Every row comes from one small tree of marks. Brackets hold a mark, then the marks that hang from it, in alphabetical order. Every link used is in the known rows. Which tree was each row made from?
Known rows:
{S {B G U}}: [ 13   6  18  32 -24 -10 -20 -33  21  -5 -24 -15  10 -24  -5   0   6 -11
 -10  11   5  18 -29   7]
{S {B {U X}} {J W}}: [ 20 -15   1   6 -33 -19  -2 -12 -16  51 -34  12   4  -2  29 -27   1 -18
   3   1  12 -10  14 -27]
{G {B {S {J W}}}}: [-26 -26  -2  30 -14 -11   8 -21 -48  11   9  11   5   3  10 -14 -23 -21
  17  -6 -22 -12  27   0]
{J {S {B U}} {W X}}: [ 26  -5 -19  -4 -27 -52 -34  -5  10  62 -20  36 -26  14  -1   1  -4 -12
 -15 -37   5  19  38 -35]
{W {X {U {B S}}}}: [  3   9 -25 -29  19   4  21  17  19  -1  15   7 -10   6 -12  24  11  -3
   1 -27 -24 -12  14   8]
{U B {X W}}: [  9  16   2 -32  43   1   3  29   4  12  27 -10  -1  23   5  -9  21  16
   2  25   2  -1   6  -7]
{W X}: [ 10   7  20 -36  11 -14 -30  56  12   9  21  30 -48  14 -39  -9  10  25
  -6   4  12   2  33  17]
{B G S {U X}}: [-35  11  15  20   5  38  12 -39  26   8  29 -28  18  -7   5   2 -10 -17
  -9  -1  38  17 -41 -18]
{W {X {U {B {S J}}}}}: [ 17  -4 -36 -22  18  -1  38  19 -13 -15  -5  17   6   9   0  17  10   0
   5 -33 -27 -27  28  13]
{W {X {U B}}}: [ 18  16  -3 -39   9 -12   8  39  26   5   5  15 -26  10 -14  20  11  11
  -4  -4 -34  -7  18   7]
{X {U {B {S J}}} W}: [ 16  -5 -49 -20  23   9  24  17 -23 -47 -17   0  15  -1  10  24   6  14
  15 -19 -42 -23  14  24]
{G B}: [-16   6  42  16  -6 -17 -20  10   7  -2  17  -9 -23  -6 -22  -5 -13  -5
   3  35  -8   9   0   8]
{S {B U} J}: [ 40  -5   6  21 -33 -28 -14   6  -9  -3 -51  -2  -4 -18  -1 -10  -2   2
  -1  -4  12  -6   8  15]
{S {B G} J}: [ 25 -10  14  24  -4 -31 -15 -14 -25 -34 -31  13  23 -25  -6 -21  24 -16
  10  12 -19  -3  11  25]
{W {X U}}: [  8   5   3 -54   1  -8 -17  57  26  -9   0  36 -50  -3 -40  17   6  22
  -8   7 -17   0  21  10]
{X {U B}}: [ 17  23   6  -8  -1 -15  -1  31  23 -14  -4 -18 -11 -10 -14  21   2  -7
   1  11 -54  -5   9   8]
{S J}: [ 17  -4  21  -1  -4 -22 -22  47 -19 -24  -3   8 -19  -3 -25 -14  -3  14
   9  10 -14 -12  34  23]
{U {B G S} {X W}}: [-25   9 -18  -5  57  29  23 -26  -1  -9  43 -22  40  19  21  -4  27  -6
   6   7   4   7 -21  -4]
{X {U B} W}: [ 17  14 -19 -38  16  -5  -4  37  14 -32  -7  -3 -11   3 -10  27  13  27
   2  10 -49  -4   5  19]
{B G U}: [-10  10  31  22 -23  15 -16 -12  30 -11   4 -16  -9  -4 -11   7 -17   9
 -14   8   5  19 -26   2]
{X U}: [  6  13  14 -28 -13 -11 -26  46  27 -26  -6   3 -33 -23 -41  22  -4   3
  -2  16 -32   0  11  14]

Which tree is each row?
[ 19 -34  -7  -7  -8 -33 -12 -13 -36  10 -21  60   5   7  12 -30  33  -8
   8  -9 -25  -1  33   9]
{S {B G} {J {W X}}}
[ -8 -14 -11  39  10  -1  23 -44 -41  -4  17  -6  41  22  34  -9   1 -26
  19 -28 -51 -10  23   2]
{U {B G {S {J W}}}}
[ 13   3  -9  29  17 -11  15   5 -30 -17   7 -23  21   9   4  -2   0 -11
  20 -24 -20 -24  29  16]
{U {B {S J}}}
[-12   3 -35 -14  28  26  18 -17   6 -53   6 -13  28  -2   6  31  17   3
   5  -5 -44   2 -22  15]
{X {U {B G S}} W}
[-32   8  15  39 -20  18   1 -28  12  12   8 -30  -7  -7  -7  14 -34 -10
  -4  -1  25   8 -29  -4]
{G {B S U}}
[ 18 -25   2  25 -22 -35 -18 -25 -35  -7 -28  29  20 -10  10 -24  23 -24
  15   4 -42   0  26  11]
{S {B G} {J W}}
[ 15  -5  13  27 -13  -5  10 -34  -6   1 -29  -6  34 -20  23 -22  12 -16
   0  16  24   2 -30 -10]
{S {B G {U X}} J}
[ -3  12   7 -35   9  23 -13  32  23  11   9   1 -25  13  -3   0  -7  35
 -12  19  41  11 -19 -11]
{B {U {X W}}}
[  3  -2  -5  22 -16  13   3   7 -12 -13 -12 -15  -5  -2  -7   4 -32  10
  -3 -29  20 -11   2  11]
{B {S J} U}
[-20 -12   3  45 -21  12  17 -28 -18  -5 -10 -23  10  -5   7   2 -37  -3
   1  -8  22  -7 -15   4]
{G {B {S J} U}}
[ 14 -24   1 -32  -7 -22 -15  43 -29  23   6  60 -39  30  -8 -18   3  20
   4 -13 -17 -11  62   6]
{S {J {W X}}}
[-11 -12   2  26   4   5   4 -10 -26 -44  10  -4  20 -11 -12  -8   1  -7
  10  -7  -9  -4   7  19]
{B G {S J}}
[-15  -9   1  35 -14  27  13 -29  -9 -30  -6 -19  20  -9   4   5 -23   2
  -2 -21  14  -2 -17  10]
{B G {S J} U}
[-19  15  36  10  -5  22   0 -15  36  11  21 -19   1  -6   0  -3 -12   1
 -14  22  29  18 -41 -22]
{B G {U X}}
[ -4  -2 -34 -30   7   0  20   5   4  29  16  25 -16  21   6  23  10 -11
   4 -36 -46  -8  29  -5]
{J {W {X {U {B S}}}}}
[-41   2  -5  -3  14  38  16 -23   7  21  20 -18   3   6  14   6 -18   9
  -7  18  53  13 -45 -18]
{G {B S {U {X W}}}}
[-26   4  12 -17   4  22   1  -5  17  21  12 -11 -13  11  12  -6 -16  24
 -10  37  42  15 -39 -20]
{G {B {U {X W}}}}
[ 17  19  21   1 -14 -12 -15  -3  26  33 -16 -12  -2 -19   0 -11  10 -14
  -8  18  41   6 -17 -17]
{S {B {U X}}}
[ -5 -11 -27 -21  15  32  15  14 -16  -5   1  -2   4  10  12  -6 -12  27
  -3 -11  47 -12 -11  -8]
{B {S J} {U {X W}}}
[-37   1 -12  -7  22  53   4 -24  16  -8  25 -14  14   6   8   7  -2  14
 -11   3  46  17 -45 -10]
{B G S {U {X W}}}
[-21 -13   9  37  -2  -6  11  -8 -35 -18   8  -8   7  -8  -9 -10 -17 -14
  15   2   1 -11  12  14]
{G {B {S J}}}
[  2  12  24  20 -11   0  -8 -37  29  17 -12 -15  23 -22   8  -8  13 -21
  -9  21  31  14 -40 -18]
{S {B G {U X}}}
[ 17   2 -27 -27   1 -49  -2  21  15  39   9  26 -17  23   0  23  -2 -13
  -2 -31 -65   6  53 -35]
{J S {W {X {U B}}}}
[-43  10  20  28  -3  28  15 -34  19  35  25 -32   5  -6   3   0 -27 -17
  -6  12  52   9 -40 -26]
{G {B S {U X}}}
[ 29  -7 -16 -19   1  -5  -2  10 -14   2 -38  11   3  -5  18 -16  13  20
  -1  13  37  -8  -7  -1]
{S {B {U {X W}}} J}
[  1   3  -3 -10   8  14 -10 -28  19   0 -14   1  17  -8  17  -8  24   7
 -11  24  32  20 -42 -10]
{S {B G {U {X W}}}}
